Each row comes from the steps of one path. Every step used is in the known rows, and no mark comes twice. Write the path behind each row, first mark first.
Known rows:
L, Z, P, B, G, W, X: [-25  -3  72 -23  13  18   9   9  11  -2   8  15 -53 -38  -1  35 -14  22
 -13 -26  15 -40 -31   0 -19 -16  11   8  27 -70  14 -31  64 -16  16]
Z, P, B, G, L, Q: [-46  38  45 -13  30   9  33   1  24 -11  -6  31   8   5  27  36  -3  26
  19  24  34  43 -15   7   3  19 -27  10  35 -26  19  -4  10  19 -22]
P, Z, L, G: [-17  28 -32  29 -60   8   6  -6 -29  -2  20  39  34 -36  12  35   3  -9
  13 -40 -11  22 -11  23  10 -35 -50  49   2  15 -22  37 -44 -24  21]
P, B, G, K, V: [ 11  38 -23 -16  90  26 -23  17  38  -8 -15  -3 -18  28  18 -46  14   2
  15  -7 -22  62  37 -16   4  31  27 -25  14 -12  -6 -24  55 -33 -21]
V, K, G: [ 40   6 -31  -1  56 -31 -36 -39  -5   3  -9   1 -12   6 -20 -24   7  10
   1  10   0  12  17 -44   9  35  52 -26 -21 -28  10  20  40  16 -39]
P, B, G, L, Z: [ 11  31  50 -13  42  13  11  24  23   6 -25  10   1  -1  35  18   1  14
  28   0  22  39   0  -4   8  21  43  16  17 -36  19  -5  47   8  -1]
L, B, G, V: [-21  -2   2   9  62  -4  44  28  36  -9 -23 -10  -7  49  12 -16  17  34
  12  67  -5  11  18 -21  24 -17 -21   9 -10  -9  -9 -24 -24  11   8]
Q, Z, L: [ 11 -52 -74  -8   1  12 -41  17 -45  21  21 -12   7 -18 -28 -10  37 -26
 -30  17 -55 -16  -6   4  10   3  54 -34 -22  -6 -16   7  32  44  28]
Z, P, B, L: [-13  13 -10 -27  -7  11   6  15 -31  -7   0   9  18  20  -8  33 -28  -3
   7  20  -9  35 -18   9   5  38   6 -28  30   0  -9 -13 -15  34 -14]
G, B, P, Z: [ 30  18  51 -17 -63   9  39 -22 -33  12   9  -8 -14  -1  -3 -30 -30 -12
 -25 -88   3 -49  10   8 -31  12  -2  33  -2  31   1 -53  -4 -37 -28]
X, W: [ 23  10 -91 -44  60 -27  -8  29 -23 -18  -9 -19 -12  36  -1  -1  26 -17
   3 -13 -12 -64 -18  -4 -10  45 -24  -6  -1  77 -10 -21 -40  20   3]
Q, N, P, Z, L: [  5 -39  48  19 -71  -3 -48  32 -33  30  36  23  21 -11  18   5  23 -23
 -27  16   2  23  40  20  13  -9   0 -14 -14  76  30  39 -33 -42  58]
P, Z, L, Q, N: [-35  34  15   4 -13  13   3  25 -53  14  49  53  36 -40  27  22  19 -12
  11  -5   7  29 -11  23   6 -14 -38  18   0  17  17  28   1 -34  69]
Q, L, Z, P, B, G, X, W: [-26 -55 -21 -36  27  21  -8  -4   6   0  19 -42 -12 -18 -23  12  32 -20
 -15  53  -7 -37 -50   1 -38  19  48   7   9   0   3   1  51  68 -32]
Z, L, G, B: [-20 -19 -30  33 -70 -10  12   7  14 -11  15  13  -5 -25   1  35   0  -2
  10 -40  -7 -49   6   1   5 -52 -38  32 -36  66 -30  10 -42  15  17]
G, L, Q, Z, P, B: [-32  24  68 -17  27   4  -5  38  -4   1 -13  16  15   0  -8  22  -9  -3
   2  15  42  22 -26   5   1  37  -3  11   6  -3  24   1  -4  36  49]
K, G: [ 52   0 -56   3  26 -20 -48 -17  14  12 -13 -19 -10  -3   2 -15  31  14
  -1  18 -24  43  26  17  29   8   3 -33  14 -33  12 -25  -8   5 -58]
Q, L, B, G, W: [ -5 -50 -46 -19  37  14 -15  35  30 -11  -8 -22   1  26  -9 -18  35   5
   2  20 -28   6  11 -20  -4  18  83  40 -26  13 -14 -34  12  68   0]
L, B, G, K, V: [ -6  11   6  -6  56  11  20  10  90 -17 -14  -3 -24  19 -10 -45  24  15
   3   6  -5  28  23 -33   5  -3 -11 -16  -1  19   6  19  26 -23 -10]
V, G, X, W: [ 41 -21 -47  10  22 -26 -46 -10 -13 -12   6 -70  -3  58   1 -45 -33 -40
  -4  30   3 -52 -17  18 -35  22 -34   9 -39   8  -7  18 -57 -72  -8]
K, V, G, L: [ 56  28 -10  48   0 -14 -29 -23  37 -10 -54 -30  23  30 -20 -68 -23 -19
  12 -42  11  -3  30  -6   8 -23  30 -38   3 -27   7  29 -26 -57 -19]
W, X: [  40   -4   -4  -18   62  -39 -100   66  -26   15  -12  -17  -50   21
   -9   10  -31    5  -24  -17  -14   26   12  -23   28    1  -13  -16
    4  -33   -8  -69    8    6   37]
K, G, B, P, Z, L: [ 33  -2   1  16 -62  12  37 -70   6  11  20  -7   2 -48   7 -29  29   4
 -23 -78 -14  15  22  27  -9 -22  17  24  19 -26   2 -13  -1 -13 -63]
V, G, W, X: [ 57 -10  -6  23   6 -21 -80  16 -21 -10 -10 -29 -34  45   2 -42 -54  -9
  -6 -70  -7 -44  20   6 -20  -8  38  33 -38 -62 -17 -42 -30 -80  48]
Q, L, Z: [ 29 -40 -10 -29   7  -4 -53  23 -22  23  -6 -24 -13 -21 -43   4  12 -22
  -7  31 -19 -53 -23  -5  -4  11  69 -38  -9   5  20 -10  49  61  14]
P, Z, L, B, G, X: [-32   9  18  13 -11  26  53   3   8  -4  42  18  39 -25  14  21  20  -5
 -12   1  -8  41 -18   8   8 -20 -42  59   2  -7  -7  44 -14 -29  15]
Z, P, B, G, X: [-34  -2   2 -15  25  14   4   0  10  -6  14  -8  -3  21  21  25  -8  10
  -5  55  -2  38 -10  10   0  23 -40   3  21 -17  -1 -22  10   4 -62]
Z, P, B, G: [-28  15 -11 -17  26  16  13   0   5  -7  -1  20  -1  16  26  24   0  21
  11  30  -9  44  -2   8   9  20 -16  -8  34 -31   3 -17  13  10 -52]
B, P: [ 54  -1 -37 -34 -29 -24 -20 -43 -42  21 -19 -16   0   2  11 -26 -21  -5
  -1 -25  -3 -26  10   8  -8  24 -22 -52  17  21  14 -37  24   6 -40]
Z, P, B: [-34  20   4 -25  19  11   4  31 -23 -11  -3  27   2  18  14  34 -22   8
   8  27  -7  31 -10  11  18  35 -47 -19  30   3   7 -18 -32   4 -14]
K, G, B: [ 43  -6  -3   9   2  -9 -12  -6  30   6  -2 -27 -31   1  -8 -25  24  12
 -17 -18 -18   5  32  10  11   0  22   6  -7 -10   4 -48 -18  -5 -57]
L, Z: [ 29   5  41 -25   1 -15 -11  16 -11  20  -8   0 -31 -30 -25  17 -11  -3
  -1  16   8 -78 -26   1   3  -3 -12 -53   1  -4  36  -1  44 -17  25]

Write each row's path:
[ -6  -8   4 -33   4  -3  31   8   4  -5 -24   7   3  10  18 -20 -21  13
  11  13   6  22   0  -8  12  25 -56 -21  12  24  18  -2 -22  -3   9] | L, B, P
[ 24  12  16  -4  46 -23   6 -41   8  -4   7  -9 -16   5 -44 -36  -4   7
  -7   1  20 -13   7 -49 -20  31  88  -4 -36 -26   1   2  55  19 -11] | V, K, G, B, L, Q
[-12 -25 -34  25 -95  -9  24 -32   5  -6  12   7  -2 -38   9  19  -6  -2
   9 -59   1 -51   6   6 -10 -52 -38  24 -23  62 -28   8 -25  17  -2] | Z, L, G, B, P
[-38  29  23  27  12  19  83 -14 -17 -10  24  43  39 -10   3   8  21   9
  -1 -13  -2  14  -6 -24   7 -28   2  53  -6 -22 -18  54 -10 -10  42] | P, Z, L, B, G, V, K
[-54 -14  30  -2  27   2  -8  51 -15   4  33  44  22 -22  33  14  26  -3
   7  59  14  30  17  12  25  -4 -37 -37 -10  42  30  26  -2 -21 110] | Z, L, Q, N, P, B
[-30 -55 -56 -12  -9  30 -69  27 -39  -4   6 -22 -25   7 -28  -2 -18  -9
 -27  -6 -36  38 -16   4 -23  14  68  30  -7 -48 -55 -49   6  41  23] | Q, Z, P, B, L, G, W, X
[ 19  17  11 -38  33  17  -7  44 -36   7 -12  -3   9   4  -8  10 -29 -12
  21  26  -8  25 -20  -1   3  43  57 -37  13 -25  -1 -16  36   7  46] | P, B, L, Z
[-29  29 -16  45 -37  -1  27 -24 -49  -6  16  37  32 -17  -4  22  -6  -5
  10 -32   2 -13  -7  -8   0 -39 -30  54 -19  13 -37  41 -42 -13  38] | P, Z, L, G, V, K
[-28  12  67 -29  -2  15  24  14 -11   4   0  27 -23 -36  -8  40 -22   6
   4  25  14 -36 -43  10   0   6 -35 -42  31 -25  35  11  27 -17  15] | L, Z, P, B
[-40   9 -13   0   8  26  71   1   8 -18  44  12  38 -19  16  20  38 -12
 -11 -13  -7  19 -32   7  -8  -9 -46  74   6  18 -16  50 -28 -19  17] | P, Z, L, B, G, X, W
[ 18  15  69  12 -27   0  11 -26  41   6 -19   7   0 -50   4  35  16  16
   6 -22  34  34 -13  22  13  -3  10   0  41 -43  39  30  -6  23 -38] | K, G, L, Z, P, B
[-25 -16 -23   6  13   5  55  10  40 -11  15  26  21 -19  19  23  39  17
  11  14 -16  16   1 -13  27 -31 -11   1  -3   6  -1  44   9  28  21] | Z, L, B, G
[-39   7 -23   8 -24   5  10   5 -30 -14 -13   0  14  31  -7  32 -34   7
  18  36  -1  21 -11  11   1   1 -23  -4  17   9 -38 -24 -56  37  -6] | Z, P, B, L, G, V
[ 65  11   7  19 -18 -30 -33 -19  34  12 -26 -18   9 -12   0  12  25   9
   2 -31  16  34  21  14  24   6  19   1  14  -5  21   2 -28  37 -51] | K, G, L
[ -8  -1 -59  34 -50 -10 -24 -21  38 -14   7  10  -4 -35 -19   3  14 -15
  11 -55 -11 -34  15  -7   1 -52 -48 -20 -18  78 -27  46 -11  -1  15] | Z, L, G, K, V
[ 27  18 -20 -13 -71   6  30 -64 -60  18  15  20  38 -43  18  -8  -4 -15
  -7 -72  -7  -3  -6  24 -13  -2 -26  -7  33   4   5  11  15 -14 -15] | B, P, Z, L
[  5 -15 -21  13 -79 -18 -12 -23  11  -2 -19 -18 -34   4   8 -13 -40   6
  14 -42  13 -40  16   4 -23 -22 -46  35 -27  60 -24 -42 -34 -12 -38] | L, G, B, P
[ 38 -22 -30  -5  32 -22 -39 -16  28  19  14 -62 -14  31   4  -9  13  -1
 -19  58  -7 -11  10  -4  -7   4  -7   1 -21   0  -4 -41  55   1 -77] | B, G, X
[-14 -28 -11 -12   5  31 -20   4 -11  13  -2  -8   2   4  -7   1  17  -5
 -20  21 -20  43 -12   7  -6  29  64   6  12 -43  -6  -1  31  52 -31] | Q, Z, P, B, G, L
[ 30   8 -25  18  63 -31   5 -38  -8  10 -15 -25 -15  52  -9 -29  16  21
  -1  35  -1 -52  29 -46  -6 -12  54  -9 -29 -24 -21 -34  55  32 -37] | B, G, V, K
[ 30  25 -26 -33  30 -28 -22  12 -27   9  -2 -18  17  19 -37  -4 -16  -9
  11  44   7 -10 -18  -3  -5  28  30 -51  -6   5  -1 -32  33  29  40] | B, L, Q
[ 35  13  60  38 -30 -19  -2  11  27 -10 -37  -4  22  37  10 -16 -50  -8
  28 -19  38   6   0   3   3   2   4  24 -24 -16  22  67 -79 -43  36] | V, G, L, B
[ -6  -7 -15  22 -46 -19 -25  23  22  -9 -15 -12 -40  19  -4   7 -32   6
  15 -16   6 -38  15  -3  -5 -22 -44  47 -44  66 -29 -41 -55 -14 -14] | L, G, B
[-40  18   7  -1  49   7  33 -18 -15 -12  -4  17  -3  35  10  10  -8  25
   6  39   3  10   2 -23   0  15   5  -3  14 -33 -12 -12  13  23 -36] | Z, P, B, G, V, K
[  45    9  -22   33  -10    4   -3  -50   24  -10  -37  -41   -5   27
  -19 -113  -32  -18   -5  -52   -9  -29   40   -4  -16  -27   30  -43
   -1  -36   -3  -13   -1  -89  -43] | K, V, G, B, P
[-37 -13  -6  22  33  -3  74  -7  20 -16  11  23  19   0   2  10  31  20
   7  21  -3 -19   5 -44  18 -36   9   6 -24   2 -16  47  10  41  38] | Z, L, B, G, V, K
[ -8  25  61 -13 -50  14  68 -28 -26   4  27  14   1 -29   1 -21 -15  -8
 -19 -77  16 -52  -4  12 -31  -8 -23  32   0  21   6 -31   9 -35  15] | G, B, P, Z, L, Q
[ -2   0  61 -21 -39  -8  16 -11  -4  13   4  13 -29 -44 -33  41 -13   3
 -11  13  18 -89 -45   9  -7 -15 -37 -53  21  -6  40  17  33  -4  -6] | L, Z, P
[ 19  -5 112  -1  17   0  18   6  52   4 -31   5   0   7  -4   1   6   8
 -27  28  27  15  23   2  16  18  29 -16  21 -14  36  21  -1 -39  32] | N, P, B, G, L, Z
[-54  19  48  -8   8  11   4  17  12   2   9  33   7   1  49  36   4  21
  27  34  40  59  -3  10  -2  13 -16  12  23   0  28   2  19  22 -14] | Z, P, B, G, L, Q, N
[-43 -62 -91 -22   0  29 -39   8 -33  -8  16 -49  -1  18 -28  -5   1 -31
 -23  60 -30  24 -42  14 -35  39  21  15  -8   9 -49  -4 -14  47 -17] | Q, Z, P, B, L, G, X, W
[-13 -14 -72  28 -51 -21 -16  -2   1  -6   6  19  12 -28   9  43   7   0
  24  -8 -11 -17   0   7  19 -45 -52   3 -19  49 -25  30 -31  23  16] | Z, L, G
[ 10  32  43  41  -6  14  11 -27  42 -18 -47  -6  18  -1 -15 -48 -33 -12
  16 -33  26   4   2   1  -1 -27  19 -38  28 -62  20  53 -11 -69  -9] | K, V, G, L, Z, P, B
[-28 -46  63  41 -47   8   3  25  -3  21  29  17  21   6  29 -10  41   0
 -24  48   7  31  47   9  12 -39   1  11 -17  53  15  37 -40 -34  62] | Q, N, P, Z, L, B, G, V
